Each row was made from one small tree. The marks that hang from a mark follow it in brackets, in alphabetical order. Every link used is in the known rows. Write each row's tree.
(in the rows, 128 means zero)
Known rows:
fode(riru): [193 138 137 120 152 153  86  90 144 134 133 145 129  85 103  86 112  86
 152 140]
sibud(parunir riru): [182 137 152 109 102  80 156 122 117 150 152  91 133 115 124 125 133 104
 153 102]
ropek(riru(sibud(parunir sipafo))): [150 116 140 132 122 136 169 142 109  69 120  90 130 135 145 120 172 133
 130 122]
tipor(parunir(sibud(sipafo)) ropek): [ 84 110  95 126 147 109 119  98 128  99 106 196 102 142 142 112 126 148
 118 123]
ropek(riru(sibud)): [170 159 139 118 126 173  63 132 107 110 120 114 119  94 118 111 157  82
 137 167]
sibud(sipafo(riru)): [142 113 119 168 147 153 157 129 128  81 129  90 114 124  87 126  99  86
 100 140]
sibud(parunir riru sipafo(fode)): [192  91 141 117 100  77 235 159 139 139 157  58 145 160 142 145 122 131
 142  95]
tipor(parunir ropek(riru(sibud))): [173 176 101 116 114 146  27  95 132 120  88 192  86 129 170  66 178 104
 155 158]
tipor(parunir(sibud)): [ 89 127 126 109 149 129  75  99 107 148 122 166 121 109 126 124 142  99
 117 125]
parunir(sibud(sipafo(fode)) tipor): [ 61  86 133 114 144 118 171 170 117 133 141 140 170 150 119 174 101 165
  79 136]
parunir(sibud(riru) tipor): [ 77 139 142 117 114 107 120 130  91 165 120 149 159 112 100 138 118 137
 119 127]
sibud(sipafo): [146 110 116 122 158 133 127 135 127  78 143 104 128 109  82 125 118  95
 109 140]
parunir(sibud): [ 88 120 153 116 150 133  93 120 103 140 145 134 131  86  98 159 106  98
 109 147]
tipor(parunir(sibud(sipafo(riru))) ropek): [ 80 115  98 176 134 125 145  85 129 103  93 180  87 152 145 116 117 140
 106 119]
riru(sibud(parunir(tipor) sipafo(fode))): [119 104 127 117 119  98 166 178 140 104 135 125 151 183 155 153 150 147
 119 132]
riru(sibud): [155 153 125 122 140 155  39 131 124 105 125 131 111  96  98 131 136  48
 143 174]
fode(riru(sibud(sipafo))): [179 118 108 152 156 170 104 108 148  64  92 142 121 113 107  93 130  81
 158 147]
parunir(sibud tipor): [ 44 130 149 105 143 121  90 134  99 143 139 168 156 106 106 157 117 137
  92 147]
sipafo(riru(sibud(parunir)) ropek): [130 143 143 173 113 151 145 133 141 140 141  56 107 136 136 153 130 101
 141 105]
sipafo(fode riru(sibud) ropek): [161 139 125 171 117 187 117 161 160 174 143  44 111 136 124 168 104  74
 134 151]

Which tree is each row?
[143 163 141 106  85  44 138 121 135 159 141 173 130 152 157 103 134 166
 146 112]  sibud(parunir(tipor(ropek)) riru)
[ 99 143 119 110 136 109  62  85 130 147 119 208  95 120 150 116 131 124
 131 136]  tipor(parunir(sibud) ropek)
[ 97 111 130 108 140  79 182 147 123  87 148 134 162 154 125 121 142 163
 100 105]  sibud(parunir(tipor) sipafo)
[ 53 144 140 108 132  98  77 121 119 145 134 221 130 120 130 142 106 160
 106 152]  parunir(sibud tipor(ropek))
[ 88 154 137 165 113 137 140 147 136 148 131  88 134 155 141 144 140 139
 123 110]  sipafo(riru(sibud(parunir(tipor))) ropek)
[ 88 108  92 142 131 133 187 120 115 151 105  78 149 130 110 124 132 154
 131  68]  tipor(parunir(sibud(riru sipafo(ropek))))
[161  89 145 112 121 127 250 171 140 155 182  16 161 151 155 155 129 193
 111  77]  sibud(parunir sipafo(fode ropek(riru)))
[ 67 149 152 104 117 117 101 118 100 153 129 207 139 119 144 123 125 193
  95 148]  parunir(sibud tipor(ropek(riru)))
[123 150 103 130 120 134 100 143 127  70  95 186 124 147 141  93 155 167
 121 165]  parunir(tipor(ropek(riru(sibud(sipafo)))))
[198 121 136 120 143 165 129 126 177 203 167  79 146 111 122 125  89 123
 153 118]  sipafo(fode(riru) ropek)
[178 170 131 121 113 150  43 118 129 113 115 161  90 107 142 103 143 105
 147 179]  tipor(ropek(riru(sibud)))
[183 138 148 131 131 132 102  94 145 118 121 144 110 118 150 100 149  91
 178 128]  fode(riru(sibud(parunir)))
[159 129 132 131 109 107 153 126 131  69 119 141  97 150 172 111 160 159
 142 129]  tipor(ropek(riru(sibud(parunir sipafo))))
[ 52 110 114 140 129 121 202 156 108 147 120  87 179 128  87 156 107 193
 108  85]  parunir(sibud(riru sipafo(ropek)) tipor)
[199 130 124 137 136 187  94 134 175 182 138  88 134 116 132 133 111  96
 175 137]  sipafo(fode(riru(sibud)) ropek)
[113 121  93 137 116  93 145  93 123 120  86 179 107 140 138 106 130 148
 144 106]  tipor(parunir(sibud(riru sipafo)) ropek)
[115  84 127 140 119 133 228 166 130 178 147  34 159 130 108 187  86 157
 125  90]  parunir(sibud(riru sipafo(fode ropek)))
